Each row comes from the steps of one walk. Every step used is in the known rows, and no mark comes twice. Write the walk behind each row, first mark first.
In the rows, zero is written as 128.
Known rows:
E > R > A: [127 128  91 116 140 123 127  85  80 116  88 119 100 115 160 121 140 144
 164  69 119  97 132 168  80 150 114 121 112 133 139 147  89]
C > A > P > B: [ 85 169 143 167 205 132 173 127 117  94 106 159 110 116 135 140 107 151
 176 139 132 129 114  58 129  91 123 108 114 198 137  66 136]
R > E > C > A: [103 136 158 114 150 112 125 138  99 135 121 119  96 113 124  61 128 111
 127 146 185 141 144 137 141  81 138 137 133 201  89 131 156]
E > C: [120 112 151 107 113 149 115 160  92 145 122  96 103 126 169  72 115 128
 136 126 155 166 138 129 110 129 115 133 133 179 114 124 116]
Z > U > Y > X > M: [138  86  86  95 124 149 144 126  93 131 172 154 196 104 161 167 112  69
 109 171 127 164 139 144 129 166 108 148 173 105 132 135 116]
L > V > Z > U > C: [179 149 145 147 122 153 171 135 120 133 157 114 113 164 112 140 113 131
 130 148  68 168 119 179 119 137 105 128 150  90  94 137 140]
A > R > E > C: [137 115 126 105 136  96  88 142 138 161 145 127 108 150 130  87 154 142
 116  86 144 157 129 117 123 142  87 140 127 172  83 139 141]
C > A: [130 125 143 124 157 134 168 140  83 114 118 124 111  90 132 129 102 150
 143 145 179 110 135 153 128 105 130 140 132 179 122 116 134]
L > V > Z > U > C > A > P > B: [116 199 151 200 178 155 196 116 156 102 134 165 104 170 104 165  92 133
 161 171  41 165 101 106 156  93 126 106 136 127  82  58 163]
M > X > V > L > R: [130 157 146 130  81 112 126 169 170 180 115 139 124 140 157  87  74 196
 121  98 137  49 117 154 152 184 149 119 133 132 175 126 129]
Z > U > C > A: [157 140 140 140 123 147 169 154  92 115 124 176 104 122 137 156 101 109
 133 189 149 170 139 158 108  72 133 164 139 140  58 103 149]
M > X > V > L > R > A > C: [123 162 136 116  78  71 114 153 165 138  62 138 160 129 133  90 110 160
 124 115 105  36 107 150 149 189 178 116 100 110 151 106 126]
Y > X > V > L > R > A > P > B: [ 83 173 121 171 169  85 106  89 192 114  93 162 136 191 143 135 116 120
 197  89  58  94  57  81 152 191 160  68 108 131 192  92 187]
Y > U > C > A > R: [149 143 139 139 122 161 153 160 122 121 139 165 101 119 109 189 137 147
 132 137 192 141 136 170 130 111 126 201 111 115  53 101 134]
N > M > X > V: [130 149 132 132 142 134 149 176 117 162 158  81 108  86 154  95  85 187
 157  68 140  19 153 120  76 146  35 119 135 187 177 119  99]
E > C > U > Y > X > V > Z: [ 93 117 157 121  64 206 104 124 178 153 192  42 122 141 110 106 107  86
 116 151 115 145 123 136 153 126 149 115 139 122 151 153 112]
E > R > A > C > U > Y: [110 107  98  97 102 137  85  82 109 102  73 136 139  79 108 151 162  97
 118 138 111  93 177 129 130 103 156 138  96  50 134 136  41]
X > V > L > R > A > P > B: [115 183 129 181 160  88 106  99 156 122  72 177 122 174 157 129 106 166
 167  96  63  84  68  70 167 182 154  74  99 124 169 101 167]
Z > U > Y > X: [131  86 107  99 148 143 151 139 115 104 188 131 175 119 146 162  94  83
 133 147 100 165 127 153 115 133  89 127 140 101 131 152  94]
R > A > P > B: [107 162 117 161 215  97 144  91 101  75  87 150 124 141 155 136 155 145
 191  99  85 128  84  50 103 130 100  81  93 163 153 100 126]
Y > U > C > A > P > B: [ 94 196 165 184 176 172 173 141 118  80 112 173  95 129 117 156 139 111
 177 160 165 164 128  87 129  67 138 153  94 139  93  65 136]
M > X: [123 137 133 106 131 120 163 166 110 131 136 111 128 106 154 100 121 176
 145 103 156  94 135 138  86 129  97 124 130 172 161 123  94]
R > E: [153 126 133 114 183  87 136 128  88 118 133 113 120 124 107  84 164 123
 133 104 173 127 130 128 105 120  95 122 126 161 150 171 135]
L > R > E: [157 119 125 117 161  72 138 136 101 138 106 130 116 127 111  94 146 131
 117 104 162 136 117 154 164 139 108 107 122 151 127 157 144]
V > L > R > E: [153 121 134 123 154  46  94 123 129 133  90 163 128 151 119  93 127 124
 111 104 155 116 110 151 160 166 157 116 137 108 160 158 164]
R > A > C > U > Y > X: [102  92 121  88 140 113 105 102 133  81 111 117 177  96  90 162 183  47
 141 168 116 120 146 114 127 101 158 120 105  71 158 128  96]
V > Z > U > Y > X > M: [147  92  88 114 121 156 161 114 110 109 178 113 198 121 141 172  96  68
  89 166 101 178 105 177 127 188 124 138 183  97 129 140 120]
P > A > R > E > C > U: [120 111  91 135  94 108  58 102 185 166 136 157 112 172 132 105 187 136
 106  89 154 171 131  69 123 108 117 109 142 154 100 132 192]
U > C: [152 139 155 125 137 148 146 147  88 138 115 123  92 137 140 117 143 120
 148 163 171 158 142 142  86 114 113 141 128 143 114 142 127]
N > K: [113 101 127 129 146 153 137 158  90 130  95 123  88 102 142 109 129 148
 141 119 152 140 124 147 113 130 120 110 146 161 116 130 121]
E > C > U > Z: [112  94 162 145  70 154  68 138 121 148 116  89 107 126 155  99 163 113
 105 142 115 173 159  85 131  81 163 129 151 135 116 127 126]
X > V > L > R > A: [155 140 127 137 109  88 104 113 124 145  83 141 123 146 156 119 108 165
 134 100 114  68  89 157 158 205 163 108 119 104 155 150 159]
M > X > V > Z > U > C > A > P: [115 215 152 165  98 174 223 144 147 136 166 140 122 161 132 155  61 160
 120 172  84 140 115 135  96  95 129 160 142 155 101  68 138]
M > X > V: [127 159 143 117 103 150 170 168 127 164 165  87 116 109 141  82 104 195
 145  96 154  63 133 126  93 140  84 125 120 186 170 140  99]
L > V > Z: [153 130 145 129 157 140 173 124 113 129 149  68 118 133 107 112 113 168
 139 105 106 109 113 171 138 170 104 102 140 129 162 149 120]

Write each row's walk:
[ 80  99  92  90 109 140  86  77 141  93  97 121 151  98  94 155 168  50
 145 132 102 109 169 144 116 104 162 130 101  58 154 125  62]
E > R > A > C > U > Y > X
[165 128 110 143 118 132 154 156 131 128 141 198 105 140 134 195 104 148
 119 158 123 160 125 150 114 101 111 179 140 128  25  80 152]
Z > U > C > A > R
[107 177 157 141 170 156 191 126  87 129 105 162 102 132 140 159 110 128
 155 188 161 170 150 113 105  78 138 165 131 159 111  76 155]
U > C > A > P
[182 107 115 141 122 128 160 143  93  91 145 108 137 139 127 143  95 129
 109 111  84 174  89 166  92 148 108 128 149 127 109 138 120]
V > Z > U
[110 112 137 112 112 142 123 159 134 152 128 138 101 119 153 128  95 171
 128 127 148 142 133 139 142 133 123 158 135 193  58  82 137]
E > C > A > R
[132 119 111 111 132 127 150 133 123 114  91 107 160 128 135  95 142 113
 130 151 159 146 128 111  92 138 123 103 124 155 123 125 149]
P > A > C
[148 121  74 128 173  80 126  97 162 140 146 144 135 167 132 126 165 162
 117  76 150 136 104 107 101 159  77  97 133 162 116 162 187]
P > A > R > E
[149 112 149 146 128 145 137 144  89  97 141  80 146 106 137 131 158 126
 112 105 140 150 133 149 114 128 127 155 119 106 120 161 107]
Y > U > Z
[141 119 138 121  76 104  68 113 156 134  71 157 157 113 104 147 127 115
  90 164 107  62 136 118 211 153 205 123  97  23 154 138 117]
X > V > L > R > A > C > U > Y
[ 78  90  82 106 118 124  68  84 222 161 178 142 149 173 134 132 173  84
 107 121 138 173 140  88 144 119 121  96 140 117 120 153 172]
P > A > R > E > C > U > Y > X
[ 96 108 128 105  95 148  61 123 212 187 214 111 129 150  93 120 159 102
 113 112 131 126 148  94 163 117 108 136 126 122 127 159 133]
A > R > E > C > U > Y > X > V
[140  96 135 112 125 152 117 129  98 127 142 130 129  88 126 154 133 130
 110 151 157 124 163 107 146  95 123 130 125  90 164 157  78]
C > U > Y
[143  96 150 141  94 127  95 144 124 107  92  89 149 103  92 126 186  99
  98 159 115 145 160  78 122  76 171 140 131 106 131 113 113]
A > C > U > Z
[147  95 141 156 108 132 101 126 111 122 121  99 117 113 129 143 174 133
 110 131 120 138 148  92 115  86 149 126 143 117 149 141 123]
C > U > Z
[107 118 114 124  86 182 136 103 208 122 160  50 177 142  74 132 129  69
 106 172 120 128 118 119 134 137 159  90 133  98 167 154 144]
P > A > C > U > Y > X > V > Z
[ 84  91 147 108  99  90  34 110 189 155 124 164 138 159 119  99 137  44
 101 145 142 156 144 135 205 125 199 114 147  65 159 151 151]
V > L > R > E > C > U > Y > X
[136 110 121 116 116 149 111 131 162 133 191 142 177 143 145 146  65  99
 128 143  90 109 121 146 118 172 132 136 149  68 175 162 122]
Z > U > Y > X > V > L
[164 116 105 113 176  76 120 130 130 135 149 139 125 140 103 128 166 163
 120  72 146 125 117 121 109 150  78 135 125 154 121 154 136]
A > R > E
[ 78 163 156 122 176 116 145 113  96 135 117 150 115 131 138  86 122 111
 134 147 158 173 151  92 132  79 133 150 130 197 116  96 162]
R > E > C > A > P
[144 129 113 122 181  83 140 128 133 127 142 153 116 118  91 145 143 165
 117 101 166  97 123 134 135 119 106 151 130 173  94 128 155]
C > A > R > E
[112 109 120 125  98 111  71  87 176 143 124 149 149 139 125 165 125 102
 130 133 102  73 114 143 191 165 193 104 121  41 194 155 144]
C > U > Y > X > V > L > R > A
[160 152 124 146  78 146 182 166 139 128 182  87 139 137 130 111  73 179
 112  97  80 104  92 160  89 152  90 129 140 154 133 136 102]
M > X > V > Z > U
[176 125 124 134 106 174 166 135 116 119 193  80 150 122 131 148  60 139
  87 147  74 128 102 165 137 167  92 122 133  97 114 180  86]
X > V > Z > U > Y
[116 109 109 141  82 124  74  84 121  95  52 101 129 106 113 138 198  95
 112 116  73 108 165 113 104  91 184 134 111  81 120 119  87]
E > R > A > C > U > Z
[119 102 111 110 111 148 120 117 144 119 108 127 172 101 122 140 147 100
  97 185 157 138 162  85 143  97 142 106 121  84 140 137 115]
P > A > C > U > Y
[137 152 166 139 127 170 170 153  83 108 124 140  98 104 113 143 138 111
 144 170 215 147 148 180 123  81 147 192 109 124  83 119 132]
Y > U > C > A
[177 116 123 141 134 138 174 136 111 117 167 104 133 142 113 138  95 153
 121 100  59 139 107 175 132 157  94 119 151 104 130 137 122]
L > V > Z > U
[124 117  95 119  89 121  80  95 108  99  52 130 117  96  92 136 185 102
 141 102 117 104 161 122  96  96 162 144 103  93 136 105  81]
E > R > A > C > U
[143 113 114 123 152 123 155 145 125 130 134 149 115 106 125 173 104 190
 133 114 157 104 120 144 131 134 114 156 131 171  94  99 135]
C > A > R
[122  97 125 105 112 120  57 122 158 162 164 149 121 124 114 131 163 128
  82 119 138 150 162  89 171 105 111 145 126 101 101 153 106]
A > R > E > C > U > Y
[105 163 164 118  71  89  81 160 186 200 123 136 112 164 150  20 102 154
 104  97 145  81 122 144 169 166 153 117 134 156 144 141 154]
M > X > V > L > R > E > C
[124 142 116 125 192 101 159  84  63 100  99 141 142 134 163 150 144 145
 162 106 105 143 113  97  86 136 108 126 109 141 167 113 129]
R > A > P
